In the rows, zero is written as 128.
Known rows, with every way that one mark hangs from another:
(K_912 K_619 (K_704 (K_243 (K_461 K_340)) (K_598 (K_288 K_934)))): [ 87 115 120 136 136 104 140 160 107 125 115  84 105 146 114 143 152 146
 160 178 164]
(K_340 (K_461 (K_243 K_704))): [218 124  95  94  83 161  87 111 185 136 127 155 121 116 147 105  82 120
  66 111 121]
(K_912 K_619 (K_704 (K_243 K_461) (K_598 (K_288 K_934)))): [ 75 103 135 150 167 123 160 170 102 122 105  71 113 157 102 131 154 150
 167 162 124]
(K_461 (K_243 (K_704 (K_598 K_288))) K_340): [163 131 118  75  65 109 103 139 102 146 153 156 119 129 124 144  74  94
 122 166 169]
(K_461 K_340): [183 138 104 103 106 140  85  61 167 121 106 146 142 114 137  95 110 137
 105 122 141]
(K_619 (K_912 (K_704 K_243 (K_598 (K_288 K_934))))): [ 99  93 150 132 173 152 182 169  99 137  89  62 129 174  86 104 116 145
 167 151  50]
(K_598 (K_288 K_934)): [168  99 129  52 143 138  90 128 139  95  67  96 143 158  75  92  49 126
 156 128 110]
(K_340 (K_461 (K_243 (K_704 (K_598 K_288) (K_912 K_619))))): [151 119 167 116 115 156 152 171 140 142 179 121 123 153 140 154 133 156
 112 143 102]
(K_461 (K_243 K_704) K_340): [186 130  91 111  57 125  83  91 173 141 141 172 109 111 142 115  88  83
  75 132 177]
(K_704 (K_243 (K_461 K_340)) K_598 (K_912 K_619)): [ 84 149 138 189 130 107 135 122 110 144 150 119 127  95 166 182 220 157
 125 132 158]
(K_704 K_243 K_598 K_912): [103 156 163 152 159 145 135 143  93 146 131  98 142 111 142 164 158 149
 131 102  84]
(K_340 K_461): [215 134 109  83 132 176  91  83 178 117  90 128 154 119 138  87 102 174
  97 101  84]
(K_243 (K_461 K_340) (K_704 K_598)): [128 159  88 121  99  80 113 109 105 125 133 180 137  86 148 130 121 102
 127 117 188]
(K_934 K_288): [153 142 133  99 139 173  77  87 148  99  47 124 135 138 106  90 114 134
 131  85 100]
(K_288 K_598 K_934): [171 111 112  48 150 139  81 116 141  83  51  95 135 153  64  62  51 119
 138 124 136]
(K_243 (K_461 K_340) (K_704 (K_598 K_288) (K_912 K_619))): [ 83 129 142 144 128  82 154 140 110 117 172 153 132 123 143 165 164 128
 157 144 166]
(K_619 (K_912 (K_704 (K_598 K_288)))): [121  99 144 138 172 167 200 114 126 141 111 108 143 178 102  78 135 164
 157 149  44]
(K_598 K_288): [167 107 131  78 142 151 101  98 139 115  91 123 154 142 104  99  86 141
 144 132  93]
(K_912 K_619 (K_704 (K_243 K_461) (K_598 K_288))): [ 73 112 137 175 171 139 173 145 103 138 129  94 121 141 128 139 191 162
 155 167 109]

Rows:
[ 88 144 109 198 133 126 155 106 128 146 144 118 111 115 161 134 214 160
 116 157 155]  (K_912 K_619 (K_704 (K_243 (K_461 K_340)) K_598))
[ 85 142 176 181 163 148 186 127 131 131 180 140 136 139 144 114 167 142
 124 102  92]  (K_243 (K_704 K_598 (K_912 K_619)))
[ 68 116 157 157 159 102 175 152 105 115 164 141 139 135 131 153 163 130
 165 127 129]  (K_243 K_461 (K_704 (K_598 K_288) (K_912 K_619)))
[125 105  77 190 126 126 143  80 172 139 103 134 117 109 151 115 187 130
 107 136 123]  (K_619 (K_912 (K_704 (K_243 (K_461 K_340)))))
[113 117 114  71 137  78 118 175  78 100  98 132 138 128  90 128  65  90
 180 124 154]  (K_243 K_461 (K_704 (K_598 (K_288 K_934))))
[165 153 107 110  63 117 104 116 123 154 157 166 114 111 143 127  98  92
  92 140 177]  (K_461 (K_243 (K_704 K_598)) K_340)
[123 123 143  64 142 114 125 174  83 109 109 116 139 149  85 106  43 106
 173 126 118]  (K_243 (K_704 (K_598 (K_288 K_934))))
[107 119 160 185 155 157 163 102 180 117 168 142 128 140 145 100 158 132
 109  98  94]  (K_243 (K_704 (K_912 K_619)))
[ 94 144 102 170 158 127 142 130 104 141 111 113 123 106 141 136 174 143
 127 127 121]  (K_912 (K_704 (K_243 K_461) K_598))
[142 159 128 130  77 111 116 134 128 151 177 155 112 117 150 161 121  98
  94 124 168]  (K_461 (K_243 (K_704 K_598 K_912)) K_340)
[122 144 149 170  86 128 149 124 149 153 200 150 101 135 157 147 162 119
  90 139 163]  (K_461 (K_243 (K_704 K_598 (K_912 K_619))) K_340)
[111 127 117 163 149 117 101 119 138 121 104 119 134  89 145 170 174 128
 123  97 123]  (K_704 (K_243 K_461) K_912)
[195 148 113  92  89 154 111 137 135 152 141 148 124 115 146 118  89 131
  84 118 121]  (K_340 (K_461 (K_243 (K_704 K_598))))
[113 144 111 139 140 114 109 124  81 143  97 122 144  85 137 153 157 135
 135 119 131]  (K_704 (K_243 K_461) K_598)
[164 136 111 134  69 116  95 110 178 135 162 162 104 116 153 146 114  87
  78 116 168]  (K_461 (K_243 (K_704 K_912)) K_340)
[122 128 146  87 142 129 138 144  84 125 131 142 148 130 111 115  78 118
 158 130 102]  (K_243 (K_704 (K_598 K_288)))
[105 119 170 192 163 172 142 107 161 133 140  98 132 129 147 135 191 158
 108 113  79]  (K_704 K_243 (K_912 K_619))
[ 71 112 156 132 161  89 161 181 103  99 139 115 126 150 103 145 130 117
 177 125 142]  (K_243 K_461 (K_704 (K_598 (K_288 K_934)) (K_912 K_619)))
[126 141  93 144 108  80 102 103 161 106 139 176 128  87 159 151 138  97
 115  96 180]  (K_243 (K_461 K_340) (K_704 K_912))
[126 121 153  82 115 109 122 201 103 126 139 107 113 162  91 158  62  87
 146 130 136]  (K_461 (K_243 (K_704 (K_598 (K_288 K_934)) K_912)))
